Each row was made from one small tree. The marks that hang from a mark follow it in brackets, in alphabetical order. Every link used is in the known rows. Write each row's tree.
(in the rows, 128 means zero)
Known rows
W{Q}: [151 127 124 120 118  95 172 147 103 167  91 121 106 167  53 157 122 126
 157]
G{Q{H U V}}: [103 146 117 100  92 113 127 137 147 126 116 169 118 139 128 129 144 213
  95]
U{F Q}: [124 101 148 117 138  92 159 151 132 134 103 116 107 146  86 125 118 132
 132]
E{W{Q{H U V}}}: [118 143 102 170 124 110 131 123 136 133  68  94 133 110  77 133 145 147
 165]
Q{H{F Z} V}: [108 192  89 110 128 125 162 108 112 176  88 124  99 211 119 100 147 139
 158]
H{F Z}: [132 144 100 117 102 104 163 117  74 197  76 148  71 211  86 129 122  91
 173]
W{Q{H}}: [143 143 120 129 144 108 162 131 133 162 100 104 121 159  94 142 127 137
 143]
D{E{W}}: [ 89  84 114 139  98  98 144 113  96 184  76 123 118 167  52 167 122 128
 156]
E{W}: [119  95 128 167 104  75 147 129 100 158  64 135 108 174  61 167 132 118
 147]
Q{H{Z} U{F} V}: [ 94 170 108 105 113  94 164 113 142 113 105 135  91 149 142  58 125 187
 152]
Q{H V}: [104 158 121 110 123 104 158 125 147 131 112 115 118 192 107 132 159 187
 114]
Q{U V}: [118 123 109 114  68 101 141 135 125 115 100 147  83 146  84 143 145 158
 134]
Q{U{F Z} V}: [ 91 157 115  94  55  86 149 140 138  95 123 121 107 112  66  69 138 158
 177]
U{Z}: [122 124 125  80  67  92 161 133 115 146 107 120 104 170  51 119 141 121
 158]
G{Q{H{Z}}}: [122 147 123  79 112 103 167 126 102 180  96 178  95 215 136 117 108 194
 108]
G{Q{H{F} U V}}: [ 99 162  98 119 103 128 106 135 134 151 107 167 127 132 126 131 150 167
 121]
G{Q{H U}}: [115 112 121 110  98 107 120 133 136 147 108 176 106 138 139 141 132 181
  96]
G{Q{U{F Z} V}}: [ 89 161 126  79  48  88 141 151 136 106 135 166 124 104  73  73 128 201
 153]
D{E{W{Q{H V}}}}: [ 92 157 105 137 135 126 152 117 123 184  84  79 163 151  56 140 130 166
 165]
E{W{Q{H{Z}}}}: [140 145 112 156 144 100 175 116  98 192  48 100 109 187  83 121 114 125
 177]

Which tree is each row?
[105 140 147  83 137 110 152 139 170 128 116  78 135 129  87  75 135 130
 140]	U{F Q{H} Z}
[108 153 146  65  98 103 165 158 145 112 115  91 136 139  46  77 135 147
 161]	U{F Q{V} Z}
[114 141 136  85 144 128 147 140 163 132  96  95 124 175 105 142 155 163
 104]	U{Q{H V}}
[ 99 139 107 134 104 115 156 127  95 181  79  94 143 152  23 156 119 152
 180]	D{E{W{Q{V}}}}
[108 177 120  78 121 149 131 137 157 154 100  71 144 149  71 107 166 101
 151]	U{Q{H{F} V} Z}
[108 130 120  76  64 111 124 134 140 141 117 157 119 127 104 109 137 163
 123]	G{Q{H U{Z}}}
[101 125 132  88  53  82 138 148 119 130 126 170 109 102  81  82 114 164
 151]	G{Q{U{F Z}}}
[119 178 106  86 147 150 148 130 124 182  77 102 101 199 111 107 139 120
 147]	U{Q{H{F Z} V}}
[127 173 112 113 138 112 168 137 143 145 105 101 136 165  85 127 143 174
 137]	W{Q{H V}}
[133 143 108  97  88 120 139 129 141 149  97  88 119 106  74 101 134 112
 173]	W{Q{H U{Z}}}
[139  95 109 179  96  89 138 137  98 161  57 120 109 111  46 159 120  98
 181]	E{W{Q{U}}}
[122 138 117 147 138  98 149 127 148 126 111 110 121  94 111  96 116 140
 159]	W{Q{H U{F}}}
[102 150 137 101 161 113 157 143 175 111 114  96 136 146 111 101 141 179
 119]	U{F Q{H V}}
[113 160 117 110 157 146 132 136 150 158  92  96 134 164  98 140 156 119
 128]	U{Q{H{F} V}}
[133 177  92  99 108 126 160 118 118 154  85 112  91 153 104  95 126 159
 164]	W{Q{H{Z} U V}}
[138 124 107 132 123 114 140 129 137 147  93 113 109 120  99 132 129 125
 146]	W{Q{H U}}
[130 142 114 158 113  93 163 140 103 157  66 102 139 155  32 148 129 142
 173]	E{W{Q{V}}}
[111 158 136  54 108 137 147 144 169 132 104  74 139 159  73 108 161 144
 132]	U{Q{H V} Z}
[ 93 137 122 109  93  92 140 120 162 108 123 111 117  98 106  64 140 140
 160]	Q{H U{F Z}}
[138 130 100 165 118 107 150 112 102 178  43 112  98 138  93 112 112 112
 182]	E{W{Q{H{Z} U}}}
[101 142 110 109  97 113 131 120 153 110 102 127 105 141 120 126 157 172
 121]	Q{H U V}
[109 144  96 123 137 120 170 101  90 226  59  95 123 176  75 123 100 131
 184]	D{E{W{Q{H{Z}}}}}
[111 139 116 181 109  81 147 142 117 121  81 111 133  94  50 109 119 143
 196]	E{W{Q{U{F} V}}}
[124 135 137  96 159 106 171 133 137 155  89 107  99 177 129  84 107 142
 134]	U{F Q{H{Z}}}
